Each row was made from one path, in order. Every step used is in the known rows, and no mark comes twice. Write each row's path.
Known rows:
dulu/vapi: [ -3 -12  -2  27 -20  15  10   4  17 -10  15  -5 -18  -5   8  -1 -27  12
  14   0  10 -17  17  10  19 -11  21  13 -43 -15  16 -22  -8 -22  -1  17
 -15   8 -17  14  20  34 -19 -21 -16   0  -6   6   2 -18  11  -8   1  -1]
zuve/tedu/kode/kinutu/zike: [ -9  43 -12  17  12  10 -27  -3  -4 -31  17  39  -2 -19  -5  18 -17   4
  14  -1   5  18 -20 -31  -3 -10   6   5 -45  -8 -31 -18   0  12   4 -24
  -4   6  19 -15  40  15 -12  23  24 -12  26  38  21 -35  -2  11   0  -9]
vimade/tedu/kode/kinutu: [-17  29 -25  30  -3  -2  -6  19   7 -21  18  44  -5   4  19   3 -39 -14
  13   9  12  -1  -5 -22   7 -10  -5 -44 -40   3   5 -27 -17   8  15  -5
 -18  11   3   8  53   7 -21  46  14  -6  11  28  11 -25  26  20 -28   0]
rola/labiz: [ 19  11  -7   8 -25  10  16  16   2  -5 -25   6 -31  -3 -18   0 -20   6
   6  -1  -7 -18 -13  12   6   2   0  -9 -26   4   4 -21  -8 -15  -7  -9
   3  14  23  16  20  17  21 -12   6   3   1   9   9 -23   8 -18  -5   1]
rivekil/zike/kinutu/vapi/dulu: [-33 -10  49  28 -58  18   2 -34  21  35  -2   6 -44   1 -14  -8 -16 -11
  14 -27   1  18   8  25  -7 -28  17  -8 -20   4 -26 -14   5   8 -16  23
 -27  37 -12   3  10  18  -8  -7 -28  14 -35 -34  18  -1  53  -8 -46 -32]
rivekil/zike/kinutu/kode: [-59 -15  51  22 -30   9 -14 -18   2  24 -17   3 -30  -9  21 -29   2   5
  11 -13  27  -4 -11   4  -4 -15  19   5   3   0  -5 -16   5 -23  -2  -6
 -30  18 -24 -12  -1  -6  24  20 -39 -24 -19   8  17  -9  13 -15 -36 -20]
kupasu/zuve/tedu/vimade: [ -3  -2   6  23   8   8 -18 -15  17  10   7  21 -23  16 -12  10  23 -23
 -15 -15  17 -21  -4   2  -2  -2   3  29 -55  45 -29 -14   1 -36  51 -25
 -28 -32  14  11  26   1  -9   6  15  13 -20   4  30   5   1 -24 -10  -5]
rola/labiz/kinutu/kode: [  1  31 -13  43 -52  22  11   9 -10 -22 -18  12 -52  -4 -24 -32  -1   2
   1  -5   3   1 -14  12 -21   6  20  -6 -26   7  12   0 -20 -46  -3   3
   3   9   9  17  13   4  47 -18   6 -15  15  21  23 -10  25 -28 -10  13]
sepev/kinutu: [-16  20   1  22  -4  11  -1  -6  13 -16 -11  -2  -7   5  18  -1 -13  -3
 -11  22  11  -3  -9  -9 -13 -18   9   8 -19  22   7 -28   1 -16  24  16
 -10   1 -18  -6  32  15  21 -19 -13  -1  17  14   0 -24  -4 -20 -22 -11]
zike/kinutu/kode: [-33   8  22  35 -23  -5 -14 -11   8 -12  -8  -4 -29   3  11 -38  -4  18
  10   4  16 -14 -18   1  -7  -7  21  12   2 -17  14 -15  10 -24  11  -3
 -31  14 -13   0   7  -2  29  25 -36 -21 -18  23  13   1  11 -12 -36 -15]
sepev/kinutu/zike/rivekil: [-38  32  -3  -4 -19   1   6 -27  22 -42 -18  -3  -5 -40   9 -13 -16  17
  10  25  25 -16 -43 -21  10  -5  13  22 -16  48   9 -27  28   0   4 -26
  -5   4   7 -25  12  30  21 -19  -4  15 -16  25  -7 -31 -28 -31 -24 -20]
vimade/tedu: [-21  33  15  14 -10   2  -3  20  23  -2  -3   6 -30  -1  14 -19 -15 -16
  10   1  20 -14  -6   5  18  -5  -6 -12 -24  20   9 -12  -1  -4  14  -5
 -24  19   0  12  11   6 -21  28  -3   9 -26   8  11  -1  23   5 -20   1]
kode/tedu/vimade: [  3   7   0  12  13   9   4  -9   5  14   8  36   3 -13   9  -8  -9 -11
 -16  -8   0 -39  15  -1  34 -34  -6  14 -19  33  -1 -17 -29 -25  40   0
 -31 -12   2  11  42  21 -20  16  14  21 -22  14  16  -6   4  11   2  12]
zuve/tedu: [ -2  17  26  29   7  16 -19   9   6  -1  -1   0 -24   4  -9   0   9  -6
  -1  -9  12   8 -13   2  -3  -8   3  24 -36  14 -25  -6  -4  -8  24  -4
 -10  14   5   7  17  -7  -9   4   4  -2   9  19  10 -12  11  -2   8   2]
kode/tedu/zuve/gusa: [ -5  18  32  17  13   3  21  14  17  17  -8  37  -8 -21  -3  -8   3  32
   2  36  22 -26  17   8  68  -7 -24  12  -4  18  -7 -18  16 -10  19   7
 -36   6  23 -14  42  18 -20  -6  15 -17 -11  22   0 -10 -12  25   3  16]
sepev/kinutu/kode: [-28  17  10  36  -5  10   0  -8   5 -18 -18  -8 -23   5  21 -27  -5   6
 -12  19  19   0 -19  -7 -31 -14   8  11  -9   1  17 -20   5 -19  24  25
 -29 -17 -17  -7  43   5  29   6 -23 -15  23  24  11 -24  -6 -23 -34 -13]
tedu/vimade: [ -4  -3   3  17  -3  17   0  -4  27  12  12  15 -10   3  10  -6  -6 -15
 -12  -7   6 -30  -6   2  21  -2   3   7 -18  13   5  -5 -18 -22  26  -5
 -22  -2   1   1  33  23 -10   3  19  13 -15   4  29  -1  13 -13  -6 -17]
kupasu/zuve: [-12   5 -19   8 -15  -3  -4 -22  -4 -17  -8  21 -22   7 -21   0  10  -8
  -4 -13   2 -31   0  13 -12   2  -2   4 -43  27 -12 -21  27 -28   3 -20
  -9   1   1  24   5  18   2 -23 -25  -8 -25  -4  -9  -5   0 -24 -14 -16]
sepev/kinutu/zike: [-30  42   2 -10  -8   7  -5 -14  26 -33  -9   5  -8 -18  20   1 -12   3
   7  17  10  -2 -11 -16  -8 -17  12  15 -22  18   8 -30  16  -7   1  -7
  -7   6 -10 -29  15  31  19 -22 -17   7  -2  22   6 -24 -20 -21 -28 -26]
kode/tedu: [  0  20   2  11   6   3   5  -3  -8   0   2  27  -4 -16  -5  -9  -8   2
  -4 -10  -6 -27  10   4  16 -33  -2  11 -19  21  -1 -18  -4 -12  16   4
 -15  13   1  22  24  14 -14  -1  -9  -1 -13  15 -14 -18   4  18   8  10]
kinutu/sepev: [-10  17 -14   7  -3  13   6 -15   0 -11   1   3 -28  -4 -11   0 -19  -1
 -16  -7  15 -32   3   6   0   2   2  15 -22   9 -22   4  -8 -42 -13   8
 -12  30 -14  -1  22  15   8 -15   1 -17  -7  -7  16   0 -11  10  19  -2]
tedu/zuve: [-29   4  11  21   4   5   9   3  28   5 -16   2 -20   5 -10  -8 -16  18
  -5   7  24  -8   3   4  21   7  -3   6 -17  -2   4  -6  24 -11  18  -4
 -24  11   3  -3  22  24 -13 -13  20  -3 -11  16  19 -14  -9  -9  -4 -16]
zike/kinutu: [-28  10  14  16 -26   6 -15  -9  17 -10  -2   1 -18   9   7  -9 -11   5
  13   8  12 -13 -17  -4   9 -16  16   5  -4   4   9 -25   4 -15   9 -13
 -17  31 -15   4   4  12  17   2 -26  -8 -18  15  -2   0  13 -15 -25 -17]
vimade/tedu/kode/kinutu/vapi/dulu: [-10  31 -23  49 -34   3  14   3  18  -8  17  40 -32  10 -12   1 -48 -21
  10 -11 -12  23   8  -2 -14 -22  -4 -54 -54 -22  -8 -20 -15  36  -1  27
 -28  12  19  24  70   9 -41  45  18  14   0  -6  30 -16  62  28 -47  -7]
kudug/kinutu/vapi/dulu: [  6   9  12  31 -32  13  23 -17  38  10   6   3 -53   1 -38   0 -28  10
  10 -11 -10  21  -3  23 -20 -13  -9 -20 -38   1  -5  -5 -13   3 -29  10
 -29  14  12  20  29  19 -16 -24   8  10  -6 -37  20  12  57   7 -31  -5]
vapi/dulu: [-14  13   1  29 -33  12   1 -19   0  -3  -3  10 -37   4 -23   5  -4 -17
 -12 -15   2  -4  -9  28  -5 -15  -3  -9 -21   3   0  -4  -1   2 -12  37
 -12  24   2  20  19   8  -4 -11  -6   2 -17 -13  11   1  19 -12 -21 -15]
sepev/kinutu/labiz/rola: [  0  22  13  24  12  15  22  -5  40 -14 -15 -34 -12 -12  11   7 -18 -27
  -3  36  21  -7 -28  -8  -7  -5 -20  27  -5  28 -21  -3  31 -10  -2  41
 -27  -4 -10   8  23   8  19 -17 -35  10  30  38 -35 -37   2 -25  -2 -15]
rola/labiz/kinutu/kudug: [  7  34 -18  22 -42  32  14   5  13 -30 -34  15 -46 -15 -33  -8 -22 -11
  15   1 -27   3 -10  28  -7 -13  22  -8 -36  27  23   9 -15 -36   6  20
  11   7  20   3  16  26  39 -75  26  23   4  18  28 -22  21 -27 -10   2]
gusa/zuve/tedu/vimade: [ 12  -3  21  37  18  47  -5  12   7  29  26  -4  -7  14  26   1  29 -13
 -10 -15  20   4 -17  -4   2  -7  24  33 -42  36  -1   0  -4  -8  51  -9
 -28 -15  24  -5  56   6  -7  28  40  34   2  23  47   7  18 -17  28   1]
gusa/zuve/tedu/kode: [ 13  19   6  39  19  30 -23  28 -15   0  11   2   1   5  16   9  13   1
  13 -13  15  13  -9 -21  -1   2  31  15 -49  10 -18  -2   6  14  12 -10
 -20   5  25  16  66   2 -11  42  30   1  24  49  24 -13  26   4  15  -1]
gusa/zuve/tedu: [ 13  11  25  36  10  44 -11  14 -12   9  18 -12 -16   9  11   3  31  -1
  -2 -15  22  15 -18   0 -12 -11  24  28 -45  29  -8  -4  20   7  28  -2
 -13   4  20   9  36   1  -3  13  17  13  16  26  16  -2  15  -9  31   5]
rivekil/zike/kinutu: [-46 -15  39   9 -29  16 -16 -20  11  25  -8  11 -17  -5  16  -4  -7  -5
  16  -9  24  -9 -11   4  16 -15  21   3  -2  23 -13 -26   4 -16  -2 -12
 -18  36 -22 -10  -5  12  16  -4 -27  -8 -23  -3   3 -11  15 -13 -31 -22]
zuve/gusa: [ 11  16  27  19 -17  16   8  23  10  -3   9  17 -16 -11  -4  -2  12  10
   1  26  15 -24 -10  16  40  21 -22   3  -6  10  -9 -13  12 -15 -11   9
 -10  24  12 -11  19  21   7  -9  -4 -18   5   8  -3  -4  12   0  -6  -3]
rivekil/zike: [-30 -11  31  13 -13  20   1  -9   1  33  -9  14 -15 -14   8   2  -2 -14
  -2 -27  16 -10   0  14   4  -5   1  -3 -21  22 -17  -7  -2 -13  -8   1
  -8  26 -11  -3   3  21  -3 -20  -8  -7  -6  -8   2 -15  12  -6  -5 -19]
labiz/rola: [ -7  24   0  18   7  19 -10  -9  17  -2  -6   6 -14  -9 -11  -5   6 -14
  -4   0  11 -13 -21   3   3  13 -17  11  -2  16 -26  -2  26  -8  -3  18
 -19   9  -4  21  10   8   9  -8 -19 -10   7  12 -17 -32  18 -17   5 -18]

Write each row's path:
[ -8  19  45  36  17  -4  24  10  29  25 -10  30 -39 -34   4 -23   3  54
   7  50  36 -12   2  10  43  -5 -30   8   1   8   6 -14   5 -25   0 -13
 -60 -13  30 -14  54  -1  -1  16  17 -31   0  22  17   4  -5  32 -10  32]
kudug/kinutu/kode/tedu/zuve/gusa
[-26  -8  51  12 -19  16   8 -21  35  35 -14 -25 -25 -27  12   4 -10 -30
  16   6  28 -14 -24   5  21   2  -9  21   5  26 -44   0  31 -12 -30   8
 -35  28 -17   5 -14  -1  18  -4 -49  -1  -6  21 -33 -22  28 -21 -11 -24]
rivekil/zike/kinutu/labiz/rola
[ 17   5 -21  32  -7  -2  22   9  13 -21  17   7  -1  -9  -1  15 -44  -6
   6  13   3 -12 -12 -15   4  -5  -4 -21 -39 -18 -13   0  -3   2 -22  10
 -12  13   8  17  48  19 -10  11  14  -4  32  38 -16 -27  10   3  -2  -4]
tedu/kode/kinutu/labiz
[-21  12  11  23  21  -4  14  -4  13   8 -16  23  -6  -8  -4 -16 -12  22
  -6   4  16 -18  21   0  33 -27  -8  13 -18  11   2 -14  13  -7  33   2
 -34   2   9   8  37  19 -30  -2  13   2 -18  19   0 -21 -14  16   4   9]
kode/tedu/zuve
[  7   7 -32  33 -12   5  14   3  12 -18  18  35   4   5 -13  -2 -44  13
  13  -5 -22  10   8 -24  -8  -2  14 -29 -44 -31 -23 -15  -5   9   1  -1
 -13   5   9  21  61  32 -19   3  19  -8  32  11  10 -38  35  13 -16 -13]
tedu/kode/kinutu/vapi
[ 18  10 -28  37  10   9  14   1  19 -16  11   7  -1 -17  -6  17 -36 -22
   6  18   6  -8 -24 -21   4  13 -21 -10 -20  -6 -40   5  15   2 -30  23
 -22   2   8  23  45  13   1   8  -2  -8  42  46 -30 -47  23  -3   8  -9]
tedu/kode/kinutu/labiz/rola
[-37  22  18  17   4  -6   9  19  43  13 -17  -2 -35   6  16 -19 -18   4
   7  13  37  -6   0   1  35  -3  -8  -6 -28  10  11  -8  21   0  34  -4
 -38   8   8  -6  24  14 -32  21  25  13 -30  17  28  -4   4   3 -24  -2]
vimade/tedu/zuve
[-12  19  14  28  10  -3   6  -4   0   5  -3  20 -30 -32   0 -27 -11  28
   3   3   7 -15  -5   5 -12 -30 -10   2 -14  12  13 -12 -20 -30  -2 -22
 -41 -11   2  22  35  -4   0  18  -4 -17  -5  14   2   4  12  21 -15  29]
kudug/kinutu/kode/tedu
[  4  16 -14  45  15  17 -24   4 -11 -16  14  33   1   3  -7  19 -19  -5
   3  -4   8  18 -15 -26 -11 -11   4  -9 -46  -3 -27 -16 -20   3  27   0
 -15   2  14  11  57  -7  -8  22  22 -17  45  34  11 -33  14  11   3   4]
zuve/tedu/kode/kinutu
[ -1  12 -11   7   0  15   6 -21  17   1   8   5 -38 -16 -16  11 -25  16
  -5   6  23 -19  -3   3 -10   0  -7   9 -27  22 -11   2 -26 -51 -33 -17
 -23  25  -5  -5  20  13  14 -23  17 -28   3 -18  22  15   1  17  12  14]
kudug/kinutu/sepev
[ -3   5  12  30  20   5   7  -8  17  25   5  30 -22 -24  15 -30  -7  11
  -6   2  10 -28  -6  -1   6 -32  -8   6 -16  21  17 -13 -43 -42  27 -21
 -56 -31   4   9  53   2  -2  32  19   0 -15  11  29  14  15  14 -17  26]
kudug/kinutu/kode/tedu/vimade
[ 13   4 -29  39   3   0  -9 -10  10 -20   9  37 -10  16 -36  14 -15   4
   7 -18 -10  16   6 -14 -34  -1  13  -7 -80  -5 -49 -23  15   3  24 -26
 -16 -25  27  24  59   8 -24   8   7  -9  29  10   7 -26  32   5 -15 -13]
kupasu/zuve/tedu/kode/kinutu/vapi
[-15  18  40  38  13  -6  20  15   8  13 -12  28 -25 -30  -2 -37  12  41
  -6  37  27 -26  14  15  49  -4 -20  19   2  -3   1  -6  22 -17  15  12
 -43  -6  28 -14  49   8  -9  21   9 -26 -10  35  12  -7 -16  23  -9  18]
kinutu/kode/tedu/zuve/gusa
[-17  19   8  34  10  -1   5  -4 -16  -4  -4  24 -19 -24   1 -38  -2   9
  -9 -10   3 -27   3   8  -3 -27   1  11  -9   1   6 -11  -4 -18  14  12
 -32  -4   3  22  28   3  -6  25 -18 -11  -9  23  -1 -12  -4  17  -2  15]
kinutu/kode/tedu
[-47 -11  23   3 -24  21  -9 -40   2  27 -12   5 -26 -12   8   7 -16  -9
   0 -12  35 -22   5   9   4 -15  21  17  -8  21 -31  -7  -8 -45 -19  -3
 -20  50 -34 -22   5  13  22  -6 -20 -25 -28 -22  17   6  -3  -5  -2 -13]
rivekil/zike/kinutu/sepev
[-22  25  -6  -4 -26  -6   4 -17  14 -35  -9   3 -15 -51 -13 -21 -16  20
  17  -5  21 -28 -34  -3  24  15   3  18 -19  33  -2 -11  24   2 -18 -41
  -5  24  21  -8 -11  30   0 -10  -2  15 -39  20  -4 -18 -15 -19  -6 -15]
kinutu/zike/rivekil
[ 10  22 -14  39 -27  25  18   1  -9   1 -10  46 -33 -13 -10 -34  -5 -13
  -9  -6  -2 -22   7   8   4 -35  17   8 -24  28  15  -7 -51 -58  36  -1
 -23 -18  15  13  49   8  29  17  29   9  -7  26  40  -3  23 -10  -5  34]
rola/labiz/kinutu/kode/tedu/vimade
[ 11  30 -21  27 -52  25  11  12  -2 -20 -14  18 -36   2 -25  -2  -9 -11
   7  -2   1  -4  -7   8  -1  -3  22  -7 -29  29   3  -1 -24 -34   0  -4
   8  27   9  17   9  19  39 -39  14  -1  11  13  11 -13  28 -26   0   8]
rola/labiz/kinutu
[ 15  -2  -1  30 -19  10  27   0  11  -9  18   1 -20  -1  -5   4 -32  -7
  -9  11  14  -6 -22   4  -3  -7 -16  -9 -35  -3 -10  -2  10 -11  -6  17
  -3  13   1  14  20  21  -5 -21  -2   9  15  16 -19 -17   0  -3  13   3]
kode/kinutu/labiz
[ 21  15 -25  39  21   6  -6 -15  12 -16   5  11 -13  -7 -27  34  -6 -30
  -2   7  12   3 -27 -16 -19  15 -24  16 -55  23 -72  -2  38  -5   2   1
 -27 -23  29  33  43 -13  -4  15 -12 -12  39  43 -27 -40  14 -11  10  -5]
kupasu/zuve/tedu/kode/kinutu/labiz/rola
[-24  26  38  42  20  -1  22   5  16   2 -24  19 -14 -21  23 -31  10  35
  -8  64  39 -13  10  -1  33 -19 -12  22   5  10   8 -26  18 -17  43  27
 -51 -22  13 -33  72   6   9  14   0 -26  15  40   9 -20 -31  14 -19  15]
sepev/kinutu/kode/tedu/zuve/gusa
[ 23  12  -2  44  10   5   0  22  14 -10  10  -1 -11  -5  -5  21 -33 -11
   7   7   9  13 -22 -21   0  -7  -3   1 -49 -10 -38   1 -13   2  -2   8
 -15   6  17  16  48  -3 -15  20  22  -6  43  49  -4 -26  15  11  11  11]
zuve/tedu/kode/kinutu/labiz
[  2  10  14  20 -10   5  29  10  33 -16 -11 -38 -16  -3  18   2 -30 -10
  -5  32  19  -4 -14  -8   0 -13   4  18 -25  20   2 -10  12 -10   3  25
 -18   7 -11  -4  30  19  13 -27 -17  14  20  31 -21 -13  -5 -18 -17  -8]
sepev/kinutu/labiz
[ 22   6 -19  39   4  -8  -3  -4   2 -19   7  11 -12   1 -19  29 -18 -14
   0   1  12   1 -14 -10 -21  -3  -6   3 -71  14 -47  -6  13  -5   2 -15
 -15 -13  24  25  43   0 -12  10   0  -9  25  40 -13 -20   4  -1  -4   3]
kupasu/zuve/tedu/kode/kinutu/labiz
[ -2  54 -19   3 -53  16   9   2   6 -40 -13  23 -38 -24 -25   1  -9  -2
  17  -7   0  -7 -10   6   7   1  20   1 -32  27   1  -7  -9 -27 -23 -28
  13  31  14  -8 -10  34  39 -35  12   2 -12  18  22 -16  14 -26  -3   0]
rola/labiz/kinutu/zike
[-51  -9  42   4 -20  19 -13 -21  23  21 -34   5 -29 -21  14  -5 -17  -3
  24  -5  -1  -5 -13  21  11 -32  22   2  -8  21   5 -11  15 -23   5   9
 -15  19 -11 -27   1  20  13 -41 -17  13 -32  -2  13 -18  13 -16 -38 -29]
rivekil/zike/kinutu/kudug
[-68 -13  56  31   1  -4   0 -24   8  43 -34  18 -23 -20  19 -36  -5  25
   8   1  39  -7  12   3  27 -43  13  18   6   5  -3 -19  13 -24  28  -8
 -55   5  -9 -16  27   5  -5  31 -12 -15 -36  22  14 -10 -13  10 -28   3]
rivekil/zike/kinutu/kode/tedu/zuve
[ 16  12  -6  33  -1  25  27 -12  18  -8  14  -3 -21 -12 -10   5 -20 -28
  -4  14  17  -6 -35   2  -8   5 -31  -1 -17   7 -31   4  29  -4  -9  29
 -13   3   1  22  16  11   4 -10 -19   2  29  23 -39 -35  13 -10  27  -2]
kode/kinutu/labiz/rola
[-24  36  -7  32 -31  30   6 -11  16 -30 -14  20 -34 -14 -14 -11  -9 -12
   7  -6 -16  -2 -11  22  -7 -21  25   5 -26  32  15  20   3 -40  11  32
   3  12  -6  -4   2  24  21 -76  10  15  -2  14  18  -9  21 -14 -11 -11]
labiz/kinutu/kudug
[-25  26   9  32  12  -2   2 -12 -11 -17 -19  14 -12 -11  21 -34  -6   7
 -15  17   8 -11   0 -11 -19 -45   9  18 -13  17  16 -29  -5 -21  36  22
 -34 -24 -13   5  58   5  17  17 -28  -8  14  29  -3 -21 -19   5 -23  11]
sepev/kinutu/kode/tedu
[-42  21  17  39  27  -6   8 -13  10  -2 -33   8 -13  -6  21 -32 -12  27
 -12  30  26   0  13 -12  -3 -39   7  21  -7   9  17 -24  13 -21  57  25
 -50 -33  -8 -12  68   6   3  14  -1  -5  13  38  11 -25 -35   2 -27  10]
sepev/kinutu/kode/tedu/zuve
[-17  25 -18   4 -15  18   0 -22   2 -29  18  40 -12 -18  -1   0 -14   6
   3  -3   7  -3 -18  -5  -9 -11  -4 -11 -30  -2  -4 -20  16  -3  -5  -9
   5  14  -1 -18   7  39   3 -20  -7   2  -5   8   5 -24 -16  -4   3 -14]
kode/kinutu/zike
[-36  44 -32  11 -23 -14  -1  -1   8 -42   6  42  -3 -46  11 -12 -48   8
  31  13  25 -15 -40 -37  26   3  -1 -26 -41  27   1 -24   9  25  -4 -46
 -17  13  30 -11  34  23 -17  52  21  12 -24  41   7 -31   3   6 -29   0]
vimade/tedu/kode/kinutu/zike/rivekil
